What can hang from each mark:
q973: q830
q105: q100 q115 q585 q830
q830: q105
q585: q92
q712: q92
q127: q515
q100: q105 q127 q973

Every row comes from one small tree of marks. Brackets hold a mark, then the marks that hang from it, in the order of their numbers. Every link used is in the known rows. Which tree was each row made from?
Known rows:
{q127 q515}: [ 0.38 -1.23  0.65  2.18 -1.21  1.57 -0.81  1.37 -0.57 -2.57 -1.37  0.82
  3.11  0.15 -1.20  0.59  0.37  0.64 -0.63]
{q830 q105}: [-1.04 -0.50  1.46  2.43 -1.50  3.00 -0.57  1.66 -2.62 -0.99 -1.05  1.95
  2.17  0.87 -2.78 -0.04  0.32  0.43 -0.36]
{q100 {q105 q830} q973}: [-0.49 -1.14  3.83  1.23 -3.09  3.16 -0.24  3.69 -0.90 -2.03 -1.02  1.20
  3.46  2.02 -4.52 -0.31 -0.38  4.08 -1.49]
{q973 {q830 {q105 q100 q115 q585}}}: [ 0.48  0.15  4.88  6.13 -6.92  5.24  0.01  5.09 -0.59 -2.67 -2.20  3.42
  2.16  1.60 -4.08 -2.33  1.41  1.96 -2.51]
{q973 {q830 {q105 {q100 q127}}}}: [-1.34 -1.37  2.51  4.61 -3.59  3.40 -0.48  4.85 -2.43 -3.51 -1.67  1.48
  4.59  0.31 -3.99 -0.29 -0.06  1.81 -2.68]
{q973 {q830 {q105 q100}}}: [-0.84 -1.37  2.41  3.51 -3.14  4.13 -0.01  3.73 -1.41 -2.83 -2.01  1.88
  5.14  0.92 -3.92 -2.04  0.34  1.69 -2.76]
{q973 q830}: [-0.51 -1.31  1.46  1.56 -0.18  2.29 -0.30  2.18 -1.53 -1.99 -1.08  1.58
  4.89 -0.34 -2.45 -0.77  0.12  1.29 -1.72]
{q105 q100 q115 {q585 q92} q830}: [ 2.45 -0.26  4.73  4.06 -6.79  4.58  1.07  2.76  3.86 -3.09  0.31  2.08
 -3.00  2.59 -3.03 -1.73  1.10  0.74 -3.64]
{q830 {q105 q585}}: [-0.98  0.76  2.42  3.25 -2.63  3.53 -0.65  1.64 -3.01 -0.56 -1.62  3.37
  0.42  1.19 -3.22  0.62  1.01  1.14  0.04]
{q100 q127 {q973 q830}}: [-1.72 -1.31  2.44  2.20 -0.25  1.48 -0.75  3.75 -1.96 -2.61 -0.91  1.01
  5.34 -1.29 -3.79  1.57 -0.70  3.58 -1.76]
{q973 {q830 {q105 q115 q585}}}: [ 0.02  0.54  4.53  4.98 -5.45  4.57 -0.56  3.97 -2.82 -1.48 -1.83  3.65
  2.16  1.14 -3.79 -1.35  1.37  2.10 -0.66]
{q105 q585}: [-0.22  0.43  1.75  2.43 -1.07  2.36 -0.40  1.01 -1.14 -0.91 -1.08  2.98
 -0.03  0.34 -2.13  0.94  0.69  0.56 -0.67]
{q830 {q105 q100}}: [-0.54 -0.76  1.86  3.39 -2.93  3.69 -0.01  2.76 -0.34 -2.22 -1.44  1.88
  2.16  1.32 -3.12 -0.94  0.39  0.26 -2.11]
{q105 q115 {q585 q92} q830}: [ 1.91  0.12  4.50  2.67 -5.41  3.95  0.56  1.71  1.49 -1.88  0.66  2.26
 -3.11  2.20 -2.66 -0.75  1.09  0.94 -1.78]
{q100 {q105 q115 q585} {q127 q515}}: [ 0.60  0.59  4.42  6.24 -7.16  2.70 -1.38  4.38 -2.79 -2.56 -1.69  1.82
 -1.09  1.41 -2.52  1.59  1.09  3.05 -0.20]
{q973 {q830 {q105 q100 q115}}}: [ 0.49 -1.07  3.89  5.37 -5.85  4.82  0.14  5.12 -0.05 -3.14 -1.63  2.08
  3.89  1.31 -3.64 -2.94  0.73  1.16 -2.97]
{q830 {q105 q100 {q585 q92}}}: [-0.65  0.42  3.23  3.32 -3.94  4.43  0.60  0.46 -0.98 -1.27 -0.66  2.37
 -2.41  1.99 -3.78 -0.10  1.27  1.75 -2.34]
{q100 {q127 q515} {q973 q830}}: [-1.12 -1.78  2.37  2.83 -1.46  1.23 -1.31  3.97 -2.19 -3.80 -1.74  0.22
  6.69 -1.13 -3.36  1.87 -0.37  4.34 -1.15]
{q105 {q100 q127 q973} q115 q830}: [ 1.36 -1.51  4.34  4.95 -5.78  3.08  0.02  6.61  3.77 -4.76 -0.27  0.96
  2.17  1.29 -3.74 -0.20 -0.58  1.55 -3.17]
{q712 q92}: [-0.49 -1.04  1.16  0.34  1.01  1.38  0.69  1.75 -2.78 -0.48 -0.84  0.93
  2.27  1.12 -1.65 -0.54  0.45 -0.01 -1.19]
{q830 {q105 {q585 q92}}}: [-1.11  0.78  2.94  2.10 -2.66  3.75  0.01 -0.54 -3.23 -0.03 -0.35  2.45
 -2.31  1.53 -3.44  0.81  1.21  1.93 -0.46]

Write each row's tree:
[ 2.52 -1.51  3.34  4.12 -5.79  3.90  0.56  4.86  4.38 -4.08 -0.41  1.71
  1.65  2.10 -2.38 -2.50  0.26 -0.88 -3.47]  {q105 q100 q115 q830}
[-0.31 -1.54  3.81  2.83 -4.82  2.25 -1.24  5.03 -2.02 -3.85 -1.59 -0.10
  3.99  1.66 -4.21  1.58 -0.48  5.01 -0.88]  {q100 {q105 q830} {q127 q515} q973}
[-1.25  0.20  3.08  3.26 -2.95  3.90 -0.64  2.68 -4.19 -1.17 -2.21  3.42
  3.35  0.82 -4.09 -0.45  0.97  2.55 -0.61]  {q973 {q830 {q105 q585}}}
[-0.05 -0.19  3.54  4.76 -4.87  2.47 -0.70  4.07 -2.07 -1.85 -0.31  1.15
 -0.58  1.03 -2.47  0.78  0.20  1.71 -1.05]  {q100 {q105 q115} q127}
[ 1.32  0.49  5.78  3.23 -7.13  4.63  0.48  2.19 -0.50 -1.42  0.18  1.95
 -3.43  3.37 -3.71 -1.11  1.22  2.95 -1.78]  {q100 {q105 q115 {q585 q92} q830}}
[ 1.40 -0.79  4.32  3.51 -6.09  3.93 -0.09  4.52  0.05 -2.40 -0.55  1.60
  1.24  2.76 -3.01 -1.95  0.36  1.47 -1.49]  {q100 {q105 q115 q830}}
[ 0.22  1.11  4.39  3.91 -5.25  4.41  0.10  0.88 -1.77 -0.34  0.06  2.63
 -3.61  1.87 -3.20 -0.05  1.58  1.57 -0.51]  {q830 {q105 q115 {q585 q92}}}
[ 0.13  0.12  4.39  1.32 -4.49  4.01  0.41  0.92 -1.85 -1.09 -0.20  1.84
 -2.24  2.91 -3.98 -0.18  0.88  3.38 -1.73]  {q100 {q105 {q585 q92} q830}}
[-0.35  0.09  3.87  3.56 -5.03  2.96 -0.81  4.12 -2.75 -2.27 -1.20  2.31
 -0.13  2.09 -3.90  1.33  0.13  2.80 -0.94]  {q100 {q105 q585 q830} q127}
[-0.99  0.03  4.87  3.14 -4.65  2.92 -0.82  4.55 -2.34 -2.22 -1.34  2.15
  0.90  1.81 -5.15  2.03 -0.19  4.98 -0.97]  {q100 {q105 q585 q830} q127 q973}
[-0.47  0.44  6.00  4.21 -5.35  3.99 -0.36  4.52 -2.46 -1.37 -1.89  2.80
  2.45  0.96 -4.87 -0.66  0.91  5.75 -1.49]  {q100 {q105 q115 q585} {q973 q830}}
[ 0.99  0.39  5.41  5.32 -7.71  3.68 -0.72  5.40 -1.38 -2.53 -0.81  2.55
 -1.28  2.55 -3.64  0.35  0.56  2.36 -1.15]  {q100 {q105 q115 q585 q830} q127}
[ 0.58  0.76  4.67  5.05 -6.52  5.10  0.67  1.82  0.41 -1.53 -0.33  2.50
 -3.48  2.28 -3.54 -1.00  1.67  1.30 -2.43]  {q830 {q105 q100 q115 {q585 q92}}}
[ 1.62 -1.33  2.53  6.21 -5.69  2.21 -0.63  4.86  2.07 -4.78 -1.01  0.45
  1.24  0.51 -1.39  0.36  0.40  0.14 -2.32]  {q105 {q100 {q127 q515}} q115}
[-0.09 -0.66  3.64  4.12 -4.34  4.11 -0.44  4.14 -2.35 -1.96 -1.25  2.17
  4.16  0.77 -3.34 -1.89  0.73  1.46 -1.05]  {q973 {q830 {q105 q115}}}
[ 0.71 -0.49  3.25  5.38 -5.52  4.34  0.11  4.05  1.04 -2.59 -0.99  2.02
  0.85  1.69 -2.85 -1.89  0.68 -0.16 -2.15]  {q830 {q105 q100 q115}}
[-1.62 -0.87  2.81  4.21 -2.99  2.93 -0.45  4.21 -0.93 -2.83 -1.24  1.18
  2.64  0.40 -4.47  1.56 -0.41  2.56 -2.07]  {q830 {q105 {q100 q127 q973}}}
[-2.48 -0.98  3.18  2.97 -1.83  2.66 -1.01  4.31 -4.21 -2.31 -1.48  1.37
  5.71 -0.44 -4.95  1.40 -0.44  4.32 -0.99]  {q100 q127 {q973 {q830 q105}}}
[-0.17  1.00  5.34  4.19 -4.97  3.53 -0.28  3.42 -1.40 -0.78 -1.29  2.79
 -0.72  1.42 -4.09  0.39  0.92  4.27 -0.72]  {q100 {q105 q115 q585} q973}
[ 0.06 -1.42  4.17  5.09 -4.35  2.78 -0.03  6.11  1.45 -4.13 -0.85  1.02
  3.94 -0.46 -3.82 -0.25 -0.24  3.01 -3.45]  {q105 {q100 q127 {q973 q830}} q115}
[ 0.62 -1.39  4.05  4.09 -3.82  3.49  0.43  5.10  2.43 -3.51 -1.24  1.47
  4.82  0.13 -3.72 -1.91  0.22  2.77 -3.63]  {q105 {q100 {q973 q830}} q115}
[ 1.99 -1.48  3.41  5.23 -6.27  3.21  0.03  5.98  3.50 -4.71 -0.13  1.18
  1.01  1.59 -2.50 -0.88 -0.19 -0.55 -3.34]  {q105 {q100 q127} q115 q830}
[-0.63 -0.72  4.50  3.81 -3.93  4.05 -0.47  4.61 -1.98 -1.94 -1.39  1.94
  5.11  0.38 -4.58 -1.26  0.41  3.59 -1.04]  {q100 {q973 {q830 {q105 q115}}}}
[ 2.07 -0.28  4.34  6.15 -7.39  3.57 -0.14  5.98  2.94 -4.21 -0.73  2.53
 -1.01  1.88 -2.95 -0.27  0.42  0.10 -2.91]  {q105 {q100 q127} q115 q585 q830}
[-0.31 -1.62  2.02  4.04 -2.70  1.45 -0.73  4.05  1.04 -4.38 -1.52  0.02
  3.67 -0.31 -2.83  1.90 -0.34  2.82 -2.33]  {q105 {q100 {q127 q515} q973}}
